Each row was made from one small tree. The marks that hang from a mark follow it in brackets, in alphabetical order. Every link used is in the known rows. Write each row's tree.
Known rows
vilik{setod sina zerak}: | +3.19 | -1.20 | -1.41 | +0.37 | +1.10 | -0.98 | +0.22 | -1.29 | -1.07 | +0.14 | +0.23 | +1.14 | -2.33 | -2.86 | +0.86 | -0.79 | +1.98 |
sina{vilik{fedil setod zerak{zokip}}}: | +3.49 | -3.11 | -1.07 | +0.02 | +2.88 | -0.94 | +0.34 | -0.64 | +0.89 | -0.19 | +0.66 | +3.60 | -1.13 | +1.99 | +0.00 | -2.59 | +3.02 |
tobuv{fedil{vilik}}: | +0.66 | -0.56 | +1.04 | +1.02 | +1.91 | -2.19 | -0.04 | +0.23 | -1.32 | +0.38 | -1.24 | +0.80 | -0.61 | -2.28 | -1.63 | +0.21 | -2.08 |
fedil{tobuv vilik}: | +0.22 | -0.82 | +1.73 | -1.33 | +1.22 | -0.73 | +0.27 | +1.41 | -0.12 | -0.46 | -1.01 | -0.15 | +0.16 | -3.16 | -0.33 | +0.64 | -2.56 |
besatep{zerak{vilik{fedil{tobuv}} zokip}}: | +1.78 | -3.35 | +0.75 | -1.23 | +3.51 | +0.55 | +0.89 | +0.72 | +1.00 | -1.05 | -0.11 | +4.18 | +0.04 | +2.84 | -1.26 | +0.85 | -1.21 |
besatep{zerak{vilik zokip}}: | +1.26 | -0.49 | -0.84 | -0.03 | +1.66 | +1.46 | +0.69 | -0.47 | +1.38 | -0.61 | -0.11 | +3.97 | -0.56 | +2.62 | -1.08 | +2.21 | -0.39 |
besatep{zerak}: | -0.25 | +0.17 | -0.45 | +0.94 | +0.58 | +0.89 | +0.38 | -0.60 | +0.21 | -0.13 | +1.36 | +1.68 | -0.45 | +1.44 | -0.81 | +0.44 | -0.38 |
vilik{fedil zerak}: | +2.43 | -1.87 | +0.27 | +1.32 | +1.60 | -1.44 | -0.20 | -0.40 | -0.09 | -0.20 | +1.16 | +1.20 | -0.81 | +0.55 | -0.96 | -1.70 | +0.92 |
fedil{tobuv}: | -0.25 | -0.52 | +1.52 | -1.64 | +0.99 | +0.14 | +0.36 | +1.15 | +0.01 | -0.38 | -0.27 | +0.03 | +0.81 | -0.71 | +0.05 | +0.24 | -1.24 |
tobuv{fedil}: | +0.22 | -0.18 | +1.05 | +0.82 | +1.58 | -1.13 | -0.08 | -0.03 | -1.04 | +0.38 | -0.34 | +1.02 | +0.03 | +0.23 | -1.31 | -0.19 | -0.81 |
fedil{tobuv vilik{setod sina}}: | +1.69 | -2.30 | -0.09 | -1.47 | +1.63 | -1.32 | +0.63 | +0.62 | -1.58 | -0.18 | -1.74 | -0.36 | -1.63 | -5.67 | +1.28 | +0.20 | -1.06 |
sina{vilik}: | +0.25 | -0.34 | -0.31 | +0.86 | +1.19 | -0.03 | +0.21 | +0.27 | +0.14 | -0.20 | +1.04 | +0.31 | +0.27 | +1.28 | +0.07 | -1.63 | +1.33 |
zokip{zerak{vilik}}: | +1.56 | -2.26 | -0.33 | +2.47 | +1.36 | -0.06 | +0.40 | -0.05 | -1.50 | -0.72 | -0.05 | +0.44 | -0.78 | +0.04 | -0.53 | -0.59 | +0.81 |
zokip{zerak}: | +0.63 | -1.36 | +0.13 | +1.48 | +0.76 | -0.48 | +0.26 | -0.18 | -1.22 | -0.41 | +0.45 | -0.24 | -1.39 | -0.58 | -0.59 | -0.87 | +0.27 |
sina{vilik{fedil setod}}: | +1.31 | -3.54 | -1.51 | +1.51 | +1.81 | -0.69 | +0.21 | -0.08 | -1.05 | +0.00 | +0.88 | +0.89 | +0.35 | +1.45 | +1.13 | -3.80 | +3.15 |
besatep{zerak{zokip}}: | +0.27 | +0.33 | -0.32 | -1.27 | +1.03 | +1.13 | +0.59 | -0.61 | +1.70 | -0.26 | +0.37 | +3.19 | -1.32 | +2.10 | -1.16 | +2.00 | -0.97 |
zokip{zerak{vilik{fedil sina}}}: | +3.53 | -4.98 | -0.80 | +2.91 | +3.03 | -2.00 | +0.37 | -0.23 | -2.85 | -0.87 | +0.27 | +0.04 | -2.48 | -1.43 | -0.22 | -2.06 | +1.42 |
fedil{tobuv vilik{setod sina zerak}}: | +3.38 | -1.96 | +0.25 | -0.76 | +2.31 | -1.84 | +0.60 | +0.12 | -1.15 | -0.27 | -0.96 | +0.83 | -2.24 | -5.89 | +0.52 | -0.25 | -0.56 |
fedil{tobuv vilik{setod zerak{zokip}}}: | +2.73 | -1.40 | +0.83 | -2.87 | +1.93 | -0.73 | +0.63 | +0.44 | +1.18 | -0.37 | -1.90 | +3.01 | -1.29 | -2.98 | -0.19 | +1.24 | -1.22 |
vilik{fedil{tobuv} sina}: | +1.74 | -3.29 | +1.00 | -1.26 | +2.53 | -1.56 | +0.33 | +0.91 | -1.27 | -0.53 | +0.13 | -0.54 | -0.96 | -2.18 | +0.19 | -1.15 | -0.66 |

Write each row's tree
| +1.07 | -4.16 | +0.10 | -0.18 | +2.76 | -0.43 | +0.52 | +1.00 | -1.04 | -0.27 | +0.63 | +0.95 | +1.02 | +0.70 | +1.05 | -3.59 | +1.92 | -> sina{vilik{fedil{tobuv} setod}}
| +3.07 | -5.27 | -0.65 | -0.12 | +2.90 | -1.00 | +0.58 | +0.53 | -2.08 | -0.51 | -1.05 | +0.80 | -0.25 | -2.04 | +1.43 | -1.54 | +1.34 | -> zerak{vilik{fedil{tobuv} setod sina}}
| +3.26 | -0.48 | -0.11 | +0.71 | +1.66 | -2.30 | +0.14 | -0.46 | -0.59 | -0.27 | -0.05 | +0.29 | -2.97 | -4.78 | -0.63 | +0.22 | -0.75 | -> fedil{vilik{sina zerak}}
| +3.41 | -0.07 | -0.20 | -1.75 | +1.69 | -1.12 | +0.26 | -0.79 | +1.04 | -0.27 | -0.30 | +2.16 | -3.09 | -1.62 | -0.67 | +1.30 | +0.03 | -> vilik{sina zerak{zokip}}
| +1.83 | -1.87 | -1.61 | -1.13 | +0.71 | +0.85 | +0.47 | -0.34 | +0.66 | -0.09 | -2.07 | +2.84 | -0.19 | +0.86 | +1.09 | +1.14 | +1.33 | -> zerak{vilik{setod} zokip}
| +4.48 | -3.37 | -1.30 | -1.13 | +2.41 | -1.75 | +0.24 | -1.13 | -0.14 | -0.05 | -0.49 | +2.76 | -2.97 | -1.29 | +0.29 | -0.80 | +1.74 | -> vilik{fedil setod sina zerak{zokip}}
| +2.61 | +0.19 | +0.43 | -1.25 | +1.29 | -1.25 | +0.15 | -0.13 | +1.69 | -0.34 | -1.13 | +2.55 | -2.06 | -1.83 | -1.41 | +1.63 | -1.57 | -> fedil{vilik{zerak{zokip}}}
| +3.87 | -1.73 | -0.41 | +1.62 | +2.98 | -3.18 | +0.16 | -1.04 | -2.31 | +0.51 | -1.01 | +1.78 | -2.91 | -4.68 | -0.74 | -0.50 | +0.00 | -> tobuv{fedil{vilik{setod sina zerak}}}
| +2.27 | -3.09 | -0.40 | -0.50 | +1.93 | -0.35 | +0.16 | +0.26 | +0.72 | -0.54 | -1.25 | +2.39 | +0.04 | +2.13 | -0.49 | +0.21 | +0.30 | -> zerak{vilik{fedil} zokip}
| +3.92 | -6.00 | -2.07 | +3.01 | +2.70 | -1.56 | +0.53 | -0.71 | -3.36 | -0.56 | -0.26 | +0.46 | -2.40 | -2.04 | +1.05 | -2.55 | +2.61 | -> zokip{zerak{vilik{fedil setod sina}}}
| +3.81 | -0.34 | -0.11 | -1.47 | +1.95 | -2.12 | +0.35 | -0.42 | +0.83 | -0.38 | -1.20 | +1.86 | -3.60 | -4.06 | -0.92 | +1.72 | -1.33 | -> fedil{vilik{sina zerak{zokip}}}
| +1.46 | -2.96 | -0.92 | +2.54 | +2.19 | +0.41 | +0.33 | -0.38 | -0.48 | -0.57 | +1.26 | +2.52 | +0.03 | +2.72 | -1.06 | -0.72 | +0.44 | -> besatep{zerak{vilik{fedil}}}
| +3.76 | -3.96 | +0.12 | -0.57 | +2.95 | -1.77 | +0.37 | -0.05 | -1.42 | -0.28 | +0.32 | +1.24 | -1.49 | -2.90 | +0.66 | -2.03 | +1.21 | -> vilik{fedil{tobuv} setod sina zerak}
| +2.75 | -2.91 | -0.87 | +1.33 | +1.37 | -1.18 | -0.07 | -0.87 | -0.79 | +0.12 | +0.59 | +1.75 | -0.69 | -0.07 | +0.19 | -2.35 | +2.21 | -> vilik{fedil setod zerak}
| +1.92 | -1.87 | -1.64 | +0.17 | +0.76 | -1.48 | +0.28 | -0.45 | -1.61 | +0.16 | -1.42 | -0.44 | -2.30 | -4.95 | +1.41 | -0.02 | +0.07 | -> fedil{vilik{setod sina}}
| +2.69 | -3.76 | +0.40 | +0.62 | +3.38 | -0.93 | +0.43 | +0.41 | -0.48 | -0.41 | +1.36 | +2.19 | +0.31 | +0.72 | +0.12 | -3.84 | +2.46 | -> sina{vilik{fedil{tobuv} setod zerak}}
| +2.70 | -2.17 | +0.05 | +1.93 | +2.77 | -1.37 | +0.05 | -0.15 | -0.01 | -0.38 | +2.16 | +1.66 | -0.32 | +1.70 | -0.93 | -3.49 | +2.16 | -> sina{vilik{fedil zerak}}
| +3.02 | -1.02 | +1.46 | -0.90 | +2.60 | -2.12 | +0.46 | +0.61 | -0.49 | -0.60 | -0.35 | +0.43 | -2.12 | -5.46 | -0.69 | +0.43 | -1.84 | -> fedil{tobuv vilik{sina zerak}}
| +2.73 | -0.86 | -1.15 | -0.60 | +1.91 | +0.05 | +0.48 | -0.69 | +1.43 | -0.03 | +0.19 | +3.57 | -1.05 | +1.25 | +0.13 | -1.15 | +2.65 | -> sina{vilik{setod zerak{zokip}}}
| +3.39 | -2.99 | +1.37 | -0.43 | +3.19 | -2.15 | +0.29 | +0.43 | -0.97 | -0.60 | +0.82 | +0.76 | -1.62 | -2.35 | -0.63 | -1.44 | -0.16 | -> vilik{fedil{tobuv} sina zerak}
| +0.50 | -1.74 | +0.46 | -1.22 | +0.95 | -0.45 | +0.48 | +0.97 | -0.65 | -0.18 | -1.73 | +0.19 | +0.02 | -3.65 | +0.82 | +0.03 | -1.09 | -> fedil{tobuv vilik{setod}}
| +3.58 | -0.74 | +1.52 | -3.06 | +2.90 | -1.83 | +0.67 | +0.62 | +0.85 | -0.73 | -1.40 | +2.01 | -2.91 | -4.67 | -1.02 | +2.02 | -2.52 | -> fedil{tobuv vilik{sina zerak{zokip}}}
| +3.22 | -4.10 | +0.64 | -2.35 | +3.59 | -1.10 | +0.67 | +0.96 | -0.12 | -0.97 | -1.51 | +1.88 | -1.04 | -0.81 | +0.08 | +0.47 | -0.64 | -> zerak{vilik{fedil{tobuv} sina} zokip}
| +1.42 | -1.37 | +1.10 | -1.52 | +1.88 | -1.69 | +0.52 | +1.09 | -0.95 | -0.44 | -1.12 | -0.79 | -1.53 | -5.33 | +0.15 | +0.69 | -2.43 | -> fedil{tobuv vilik{sina}}
| +2.42 | -2.71 | +1.58 | +0.34 | +3.69 | -1.32 | +0.40 | +0.88 | +0.07 | -0.74 | +1.91 | +1.66 | +0.34 | +1.10 | -0.97 | -3.33 | +1.13 | -> sina{vilik{fedil{tobuv} zerak}}
| +3.11 | -3.92 | -2.12 | +2.34 | +1.71 | -0.73 | +0.64 | -0.76 | -2.81 | -0.48 | -0.57 | +0.46 | -2.48 | -2.63 | +1.25 | -1.06 | +2.35 | -> zokip{zerak{vilik{setod sina}}}
| +1.99 | -2.85 | -0.79 | +0.53 | +2.56 | +0.44 | +0.54 | -0.36 | +0.91 | -0.68 | +0.12 | +4.05 | -0.60 | +3.48 | -1.33 | +0.72 | -0.09 | -> besatep{zerak{vilik{fedil} zokip}}
| +2.93 | -0.78 | -0.68 | -1.22 | +1.00 | -0.86 | +0.32 | -0.67 | +1.09 | -0.06 | -1.68 | +2.94 | -2.11 | -2.44 | -0.18 | +1.10 | -0.10 | -> fedil{vilik{setod zerak{zokip}}}
| +1.95 | -3.38 | -1.54 | +2.55 | +1.08 | +0.30 | +0.54 | -0.55 | -2.00 | -0.43 | -0.60 | +1.07 | -0.79 | -0.48 | +0.68 | -1.24 | +2.17 | -> zokip{zerak{vilik{setod}}}
| +3.28 | -5.50 | +0.71 | +1.27 | +3.93 | -1.61 | +0.70 | +0.82 | -2.79 | -1.23 | -0.02 | +0.05 | -1.72 | -2.08 | -0.18 | -1.83 | +0.23 | -> zokip{zerak{vilik{fedil{tobuv} sina}}}
| +2.30 | -3.85 | -1.93 | +0.48 | +2.31 | +0.81 | +0.67 | -0.88 | +0.36 | -0.37 | -0.39 | +4.66 | -0.70 | +2.91 | -0.11 | +0.10 | +1.38 | -> besatep{zerak{vilik{fedil setod} zokip}}
| +4.13 | -1.31 | -1.25 | -1.42 | +1.75 | -1.76 | +0.47 | -0.93 | +0.23 | -0.04 | -1.66 | +2.26 | -3.63 | -4.62 | +0.25 | +1.13 | +0.08 | -> fedil{vilik{setod sina zerak{zokip}}}
| +2.57 | -2.52 | -2.26 | +0.90 | +1.00 | -0.23 | +0.41 | -0.66 | -1.63 | -0.03 | -1.07 | +0.69 | -1.06 | -2.09 | +1.78 | -0.27 | +2.15 | -> zerak{vilik{setod sina}}
| +2.63 | -4.28 | +0.51 | -0.15 | +3.18 | -1.28 | +0.43 | +1.04 | -1.51 | -0.86 | -0.47 | +0.44 | -0.35 | -1.48 | +0.36 | -0.89 | -0.14 | -> zerak{vilik{fedil{tobuv} sina}}
| +3.68 | -4.63 | -2.20 | -0.71 | +2.35 | -1.02 | +0.45 | -0.58 | -0.77 | -0.26 | -1.80 | +2.34 | -1.83 | -0.61 | +1.27 | -0.17 | +1.94 | -> zerak{vilik{fedil setod sina} zokip}
| +1.02 | -1.74 | -2.11 | +2.06 | +0.91 | +1.58 | +0.63 | -0.94 | -0.42 | -0.18 | +0.29 | +2.96 | +0.04 | +1.49 | +0.44 | +0.20 | +1.68 | -> besatep{zerak{vilik{setod}}}
| +3.35 | -4.78 | -2.21 | +1.44 | +1.96 | -1.19 | +0.21 | -0.57 | -2.18 | -0.11 | -0.74 | +0.68 | -0.98 | -1.30 | +1.58 | -1.66 | +2.41 | -> zerak{vilik{fedil setod sina}}
| +2.28 | -4.54 | +0.01 | -2.18 | +2.58 | +0.10 | +0.64 | +0.86 | +0.11 | -0.58 | -2.10 | +2.95 | +0.56 | +0.81 | +0.65 | -0.19 | +0.58 | -> zerak{vilik{fedil{tobuv} setod} zokip}
| +0.84 | -3.72 | +0.45 | -0.91 | +1.58 | -0.52 | +0.27 | +0.72 | -1.12 | -0.14 | -0.53 | +0.62 | +0.70 | -0.64 | +1.06 | -1.90 | +0.59 | -> vilik{fedil{tobuv} setod}
| +3.28 | -2.76 | -0.77 | -0.92 | +1.72 | -0.85 | +0.07 | -0.80 | +0.68 | -0.03 | -0.51 | +3.29 | -1.36 | +0.77 | -0.12 | -0.89 | +1.57 | -> vilik{fedil setod zerak{zokip}}
